Each row comes from the steps of one path. Every step used is in the known rows, and no mark comes twice. Write the path behind each row, first mark first.
Known rows
Q, N, T, A: -0.196  -0.697  -1.848  -0.768  -3.482  -0.474  -2.024  1.986  0.781  -1.652  1.596  -2.392  -1.126  -1.927  -0.270  1.546  2.654  1.457  0.296  -1.363  -2.090  -2.763  2.061  0.986  0.444
G, Q: 0.254  1.354  0.572  -0.738  1.170  -0.888  1.980  -0.315  0.522  1.121  1.220  -0.558  -0.195  -0.351  0.847  0.764  0.136  -0.916  0.143  0.201  0.369  -0.391  1.095  1.330  -0.421
Z, A: -0.149  1.801  -0.063  0.954  1.392  1.500  0.707  0.496  0.835  0.594  1.615  1.044  -0.334  0.254  2.339  0.966  -0.761  -0.806  0.840  -0.793  0.906  -1.050  -0.997  0.206  -0.982
N, T, A: -0.668  -0.004  -2.744  -1.866  -1.288  -1.087  -1.295  0.774  0.218  -1.053  1.701  -1.693  -0.398  -0.049  -0.119  -0.129  2.373  1.625  1.062  -1.128  -1.416  -3.221  1.858  0.536  0.404
H, G, Q: -1.709  1.976  -0.306  -0.617  1.851  -2.246  1.776  0.084  -0.452  1.180  -0.739  -2.266  -1.246  0.853  1.054  1.645  -1.096  -0.777  -0.696  0.950  -0.140  -1.324  1.238  1.109  0.683
Z, A, C: -0.574  2.035  -0.117  -0.295  0.910  2.179  2.530  1.569  1.019  0.886  2.538  1.529  -0.684  0.356  1.130  2.271  -2.747  0.746  1.951  -2.003  -0.008  1.557  -1.139  -1.402  -1.563
C, G, E: 4.334  -0.332  -0.902  -1.046  1.061  -1.696  2.174  0.097  -0.228  -2.825  1.795  0.372  -0.742  0.557  -1.459  1.929  -1.015  -0.592  0.579  0.810  -1.807  -1.794  0.675  1.480  -0.257
H, G, Q, N: -1.137  1.179  0.573  0.393  -0.301  -1.886  1.153  1.356  0.084  0.629  -1.036  -2.881  -1.948  -0.621  0.763  3.389  -1.188  -0.880  -1.441  0.769  -0.477  -0.999  1.349  1.709  0.610
T, A, C: -1.512  0.930  -1.241  -2.007  -1.309  1.294  0.680  0.610  -0.492  -0.076  1.251  -0.578  -1.251  0.685  -2.517  0.918  0.203  1.251  1.372  -1.410  -1.596  -0.165  0.905  -1.689  0.132
Z, A, C, G: 1.294  1.048  -0.932  -1.181  1.366  1.193  3.480  1.354  1.644  -0.757  3.174  0.816  -1.328  0.989  1.161  3.154  -4.102  -0.048  2.401  -2.028  -2.558  0.371  -0.783  -1.866  -2.325
Q, N: 0.567  -0.671  0.880  1.007  -1.856  0.650  -0.706  1.272  0.516  -0.450  -0.175  -0.708  -0.843  -1.871  -0.300  1.708  0.217  -0.274  -0.864  -0.294  -0.422  0.194  0.301  0.584  0.068
Q, N, T, A, Z: -1.968  0.240  -1.851  -1.417  -3.258  -1.854  -0.826  1.532  2.480  -1.519  1.255  -0.054  -0.295  -3.034  0.410  1.263  2.038  1.339  -1.088  -1.296  -1.524  -2.869  1.383  0.335  0.459
C, G, Q, N, T, A: 2.153  -0.463  -2.078  -2.527  -1.851  -2.353  0.719  1.327  2.001  -2.127  3.339  -3.339  -1.658  -1.672  0.276  3.193  1.485  -0.278  0.985  -1.205  -4.025  -3.836  3.558  1.580  -0.730
N, Z: -2.242  1.234  0.371  0.176  -0.351  1.827  -0.015  0.596  -0.586  0.616  0.268  1.569  0.951  -0.427  -0.567  1.559  2.057  -0.101  -0.872  0.179  1.467  1.684  -0.196  -1.322  0.340
E, G: 0.539  -0.389  -1.446  0.950  1.740  -0.442  -0.720  -0.107  -0.655  -0.955  -2.529  0.186  -0.059  1.997  -0.870  -0.892  -0.809  -1.953  -0.388  -0.238  -1.209  -0.593  -1.659  -1.432  -0.211
E, G, Q: 0.737  0.721  -0.839  0.002  2.895  -1.116  1.405  -0.499  -0.205  0.194  -1.403  -0.213  -0.196  1.620  -0.163  -0.228  -0.488  -2.891  -0.555  0.141  -0.900  -0.821  -0.628  -0.255  -0.557
E, G, H: -1.050  -1.777  -0.830  0.765  1.867  1.061  -1.788  -0.781  0.500  0.264  -0.513  -1.831  -0.388  2.028  0.337  -0.722  -0.281  -2.002  0.044  0.362  -1.562  -0.761  -1.885  -1.565  -1.760
A, C, G: 1.420  -0.710  -0.959  -2.204  0.031  -0.375  2.699  1.056  0.834  -1.380  1.523  -0.366  -0.980  0.958  -1.559  2.384  -3.740  0.841  1.743  -1.248  -3.463  1.550  0.238  -2.215  -1.464
E, N, C: 0.420  0.141  2.233  -0.991  0.914  1.944  -0.217  -1.272  -1.311  0.143  -0.130  2.205  -0.455  -0.202  -1.678  4.229  -3.214  -1.710  1.934  2.219  -1.781  0.406  0.902  -1.397  -0.635
G, Q, N, T, A: 0.130  0.736  -1.382  -1.602  -2.326  -1.249  -0.138  1.490  1.042  -0.503  2.767  -2.664  -1.204  -2.223  0.179  2.250  2.932  0.377  0.343  -1.095  -1.638  -2.959  3.091  2.294  0.107
G, E, N, Q: 2.361  0.295  -0.275  0.426  0.939  -0.723  2.653  0.119  -0.747  2.000  1.547  1.944  -1.636  -2.254  -2.559  1.162  -1.703  -0.712  -0.250  0.522  -0.632  1.560  -0.282  1.336  1.548
T, A, Z: -2.993  1.452  -0.855  -1.497  -0.585  -0.593  0.264  -0.883  1.525  -0.231  0.331  1.257  0.164  -0.964  -0.288  -0.630  1.743  0.084  -1.124  -0.256  -0.312  -2.651  0.353  -0.487  1.065
G, E, N, Z, A, C: 0.426  3.707  1.402  -0.133  1.973  3.836  4.074  0.728  -0.939  1.706  3.981  5.833  -1.226  -1.489  -0.778  5.805  -3.856  -0.523  1.586  0.010  0.807  2.303  -1.234  -0.205  -0.306
C, G, Q, N, T: 3.010  -0.930  -0.909  -1.601  -0.990  -2.975  1.788  1.551  2.292  -1.969  2.974  -2.491  -1.194  -2.021  1.369  3.674  -0.997  -0.028  0.761  -0.999  -3.294  -1.479  2.450  1.481  -1.678

Which path is each row?
-0.472  3.530  -0.038  -1.800  2.116  2.174  5.532  1.499  1.594  0.947  4.669  2.034  -0.359  0.189  1.349  5.467  -2.179  -0.965  1.818  -1.382  -0.702  1.952  0.046  -1.884  -2.327 -> N, Z, A, C, G, Q
-0.242  2.060  0.729  -1.134  1.782  3.472  3.960  -0.008  0.493  1.357  3.415  4.128  -1.447  -0.704  0.823  5.949  -5.475  -1.281  2.256  -0.755  -2.274  2.471  -1.184  -2.904  -1.637 -> E, N, Z, A, C, G
2.114  -1.752  0.941  -0.950  -1.388  1.073  -0.525  1.807  0.262  -3.580  0.499  -0.525  -0.629  0.136  -1.951  5.613  -1.012  -1.351  1.034  0.961  -3.492  -0.271  1.827  -2.000  -1.944 -> Q, N, C, G
-0.868  2.148  -0.665  -0.975  0.823  3.016  3.541  1.860  0.966  -0.231  3.516  2.536  -0.175  0.758  0.653  4.702  -2.150  0.214  1.804  -1.760  -1.069  2.393  -0.880  -3.132  -2.023 -> N, Z, A, C, G
-2.029  4.062  1.798  0.158  -0.452  3.327  3.717  2.854  1.288  2.022  3.968  2.140  -0.801  -1.967  1.018  6.076  -0.488  -0.297  0.481  -1.620  1.420  3.262  0.041  -0.870  -1.741 -> G, Q, N, Z, A, C
0.386  1.303  -1.021  0.139  1.065  -2.198  0.896  0.760  -1.598  -1.199  -0.667  -0.672  -1.306  1.390  -1.087  1.963  -0.979  0.148  -0.724  1.457  0.115  -1.915  0.302  1.947  1.730 -> H, G, E
2.350  -1.083  1.026  -2.098  1.637  1.067  0.715  -1.393  -0.512  -1.633  0.685  1.600  -1.015  0.524  -1.525  5.368  -4.548  -2.250  2.164  2.237  -4.100  -0.486  1.346  -2.254  -1.533 -> E, N, C, G
0.262  2.511  0.928  0.408  0.689  2.048  2.821  1.607  1.926  0.138  3.657  1.088  -0.566  -1.819  2.370  5.604  0.378  -2.130  -0.153  -0.552  -0.365  -0.217  0.532  0.139  -1.765 -> C, G, Q, N, Z, A
0.913  -2.360  1.887  -2.176  1.776  2.085  -0.356  -2.163  0.532  -0.353  2.610  -0.371  -1.338  0.591  -0.614  5.344  -3.951  -2.192  2.794  2.616  -4.668  -0.502  1.056  -1.944  -3.041 -> E, N, C, G, H
-3.513  4.065  0.918  1.497  0.546  1.450  1.766  2.288  0.443  1.809  0.944  0.044  -1.332  -1.114  2.703  5.618  0.428  -1.755  -1.322  0.215  1.835  -0.349  0.225  0.607  0.219 -> H, G, Q, N, Z, A
4.052  -0.329  -0.039  -1.925  1.087  -0.252  1.418  0.826  -0.997  -4.194  1.963  1.120  0.096  2.039  -3.304  4.896  -0.843  -0.885  1.938  1.973  -2.571  -1.258  2.032  -0.278  -1.142 -> N, C, G, E
1.191  0.386  0.839  0.348  1.164  0.576  0.036  1.420  -0.525  -1.782  -1.265  -0.277  -0.289  1.369  -2.041  4.433  -0.188  -3.809  0.229  1.027  -1.707  -0.190  0.786  -1.351  -1.463 -> E, G, Q, N, C
-2.591  0.991  -2.571  -2.527  -1.588  -2.379  -0.016  0.191  2.379  -1.007  1.470  0.603  0.529  -1.366  0.483  -0.198  1.901  1.603  -0.138  -0.946  -1.227  -2.975  1.056  0.141  0.513 -> N, T, A, Z
1.021  0.581  -0.604  -2.642  -1.501  -0.092  2.938  1.389  1.220  -1.010  2.982  -2.400  -2.539  -0.835  -2.029  4.266  -0.688  -0.232  1.115  -1.630  -4.139  -0.649  2.538  -0.411  -1.024 -> T, A, C, G, Q, N
2.845  0.595  2.064  -1.056  1.527  1.486  0.947  -0.903  -2.113  -0.964  1.208  3.128  -0.665  -0.142  -3.126  5.204  -2.928  -1.767  1.891  2.918  -1.163  -0.239  1.295  0.832  -0.078 -> G, E, N, C
-1.025  -1.191  -1.470  -3.168  -0.624  1.739  0.465  -0.158  1.428  -0.331  4.137  -3.216  -2.117  1.199  -1.534  2.069  -0.796  0.736  2.325  -1.047  -4.520  -0.913  1.204  -2.174  -2.165 -> T, A, C, G, H
2.744  -0.449  0.640  -0.603  -0.166  -1.325  2.318  0.562  1.601  -1.014  1.679  -1.752  -1.319  -1.556  0.587  3.383  -1.025  -1.792  -0.286  0.004  -2.558  -0.878  1.581  1.124  -1.219 -> C, G, Q, N
-0.269  1.393  0.092  0.057  -1.074  3.368  2.666  3.338  1.380  -0.659  3.266  2.098  -1.058  -1.220  0.379  6.372  -1.689  0.050  0.964  -1.788  -1.583  2.555  -0.629  -2.596  -2.157 -> Q, N, Z, A, C, G
2.747  -0.727  -1.166  -2.742  -1.640  -2.466  3.637  2.870  2.471  -1.605  3.765  -1.983  -1.630  -1.647  0.127  4.932  -3.022  1.346  1.805  -2.100  -4.251  1.162  2.429  0.110  -2.408 -> A, C, G, Q, N, T
1.987  0.233  0.507  -2.828  1.856  -0.398  2.258  -0.053  0.226  -2.014  1.959  -0.576  0.086  1.527  -1.151  4.605  -1.148  -2.001  2.039  1.260  -2.556  -0.732  2.554  -1.057  -2.140 -> N, C, G, Q
0.847  1.712  1.413  0.094  1.052  1.684  1.595  -0.975  -1.847  0.990  1.534  4.154  -0.439  -1.995  -1.794  3.612  -0.787  -1.165  -0.336  1.922  0.874  0.920  -0.184  1.056  1.363 -> G, E, N, Z
-0.183  1.340  0.852  -1.699  -1.332  1.229  3.889  2.361  1.246  -0.128  2.871  0.468  -1.053  -1.629  -1.410  6.006  -1.000  -0.349  0.179  -0.890  -1.900  3.276  1.380  -1.714  -1.652 -> A, C, G, Q, N, Z
0.942  3.466  1.549  1.019  2.459  3.116  2.321  -0.552  -1.065  1.650  3.118  5.413  -0.590  -1.846  0.773  4.585  -1.571  -1.852  0.566  1.349  1.731  -0.012  -1.078  1.273  0.452 -> G, E, N, Z, A
4.499  -0.851  0.735  -1.027  -0.873  0.446  0.788  2.171  -0.798  -4.660  1.773  0.520  -0.805  0.150  -3.450  6.500  -0.594  -1.073  1.006  1.830  -2.748  -1.160  2.183  0.190  -1.217 -> Q, N, C, G, E
3.610  0.457  -0.911  -3.187  0.729  0.235  3.379  -1.060  -1.057  -1.266  3.126  1.187  -3.073  -0.202  -3.995  3.971  -4.178  -0.366  2.434  0.262  -4.656  -1.620  1.336  0.098  0.142 -> T, A, C, G, E, N
1.440  2.923  -0.586  -0.947  1.492  2.212  4.594  2.234  0.194  -1.242  4.695  3.518  -0.466  0.565  -0.985  5.700  -1.646  0.065  1.892  -0.958  -0.435  1.499  -0.504  -1.157  -1.389 -> N, Z, A, C, G, E
1.009  0.706  -3.050  -4.727  -0.390  -2.209  3.371  1.192  1.501  -1.547  4.467  -2.314  -1.504  0.256  -0.934  3.047  -0.892  1.423  2.897  -2.182  -4.566  -1.626  3.053  -0.323  -1.313 -> N, T, A, C, G, Q
0.997  -0.753  -0.600  -1.041  0.029  -1.058  0.114  -0.841  0.571  0.710  1.020  0.913  -0.920  -1.804  1.206  1.503  -3.396  0.408  1.363  -0.164  -1.946  -0.657  0.542  0.754  -0.257 -> E, N, T
0.674  -2.868  1.557  -1.085  -1.113  2.258  -1.594  0.987  1.385  -2.539  2.515  -2.364  -0.797  0.241  -0.959  5.748  -0.390  -1.457  1.467  1.390  -3.922  -0.269  1.610  -1.978  -3.382 -> Q, N, C, G, H
-3.164  2.450  0.839  0.624  -0.514  0.006  0.983  1.921  -0.345  1.222  -0.627  -1.025  -1.040  -1.054  0.336  4.951  0.912  -0.962  -2.064  0.896  0.887  0.546  1.032  0.309  1.012 -> H, G, Q, N, Z
2.721  2.370  0.633  -0.020  2.898  2.216  3.244  -0.811  -0.173  -0.098  3.741  4.655  -1.118  -1.161  0.650  5.455  -2.853  -2.428  1.016  1.096  -0.728  -0.868  -0.879  0.527  -0.421 -> C, G, E, N, Z, A
4.211  -0.412  -2.398  -2.947  0.441  -2.009  1.159  -1.074  -0.323  -2.204  3.479  0.112  -2.224  -1.135  -1.411  2.964  -1.888  0.016  2.023  0.352  -4.734  -4.477  2.307  2.173  0.476 -> C, G, E, N, T, A
2.676  0.074  1.792  -2.855  2.820  0.330  2.637  -1.864  -0.258  -0.437  1.654  1.150  -1.083  0.226  -0.919  5.990  -4.422  -3.153  2.441  2.416  -3.705  -0.634  2.287  -0.790  -1.941 -> E, N, C, G, Q
-1.274  1.432  1.547  -0.571  -0.007  -0.354  0.272  2.207  -0.706  -0.804  -0.852  -2.316  -1.411  0.609  -0.983  6.449  -0.783  -1.438  0.007  1.942  -1.106  -0.487  2.659  0.072  -0.399 -> H, G, Q, N, C
2.451  1.069  0.530  -1.949  0.966  1.411  4.307  -0.008  -1.016  -0.411  3.073  3.989  -1.353  -0.891  -3.333  5.967  -4.441  -0.519  1.424  0.703  -2.594  2.372  0.013  -1.080  -0.277 -> A, C, G, E, N, Z
-0.845  -1.820  -3.098  -4.279  -1.510  -0.044  0.166  0.884  2.072  -1.430  5.183  -3.806  -1.639  0.770  -0.636  2.542  -0.675  2.371  3.458  -1.976  -5.309  -1.365  1.980  -1.634  -2.635 -> N, T, A, C, G, H
1.869  1.022  -1.618  -3.068  -0.844  -0.519  2.075  0.158  -0.930  -0.674  3.600  1.222  -2.290  -1.327  -2.936  3.399  -2.681  1.627  2.669  -0.631  -2.921  -1.234  1.848  1.322  0.695 -> G, E, N, T, A, C
3.152  0.034  -3.652  -4.020  -1.141  -2.086  2.495  1.979  0.088  -3.720  4.506  -0.914  -1.542  0.817  -3.154  3.109  -0.568  2.361  2.888  -1.584  -4.262  -2.298  2.323  0.300  -0.409 -> N, T, A, C, G, E
1.485  0.535  -1.407  -0.916  1.142  -3.113  1.067  -0.029  -1.512  -0.435  0.513  0.095  -2.250  -0.581  -0.033  3.462  -4.284  0.559  0.674  1.484  -1.791  -2.488  0.914  2.683  1.485 -> H, G, E, N, T
-0.245  1.211  -1.399  -2.641  -2.781  -0.768  1.590  2.654  1.301  -0.342  3.648  -2.332  -1.873  -1.975  -0.978  3.763  0.813  1.551  1.552  -2.320  -2.367  -0.471  2.960  0.714  -0.721 -> G, Q, N, T, A, C
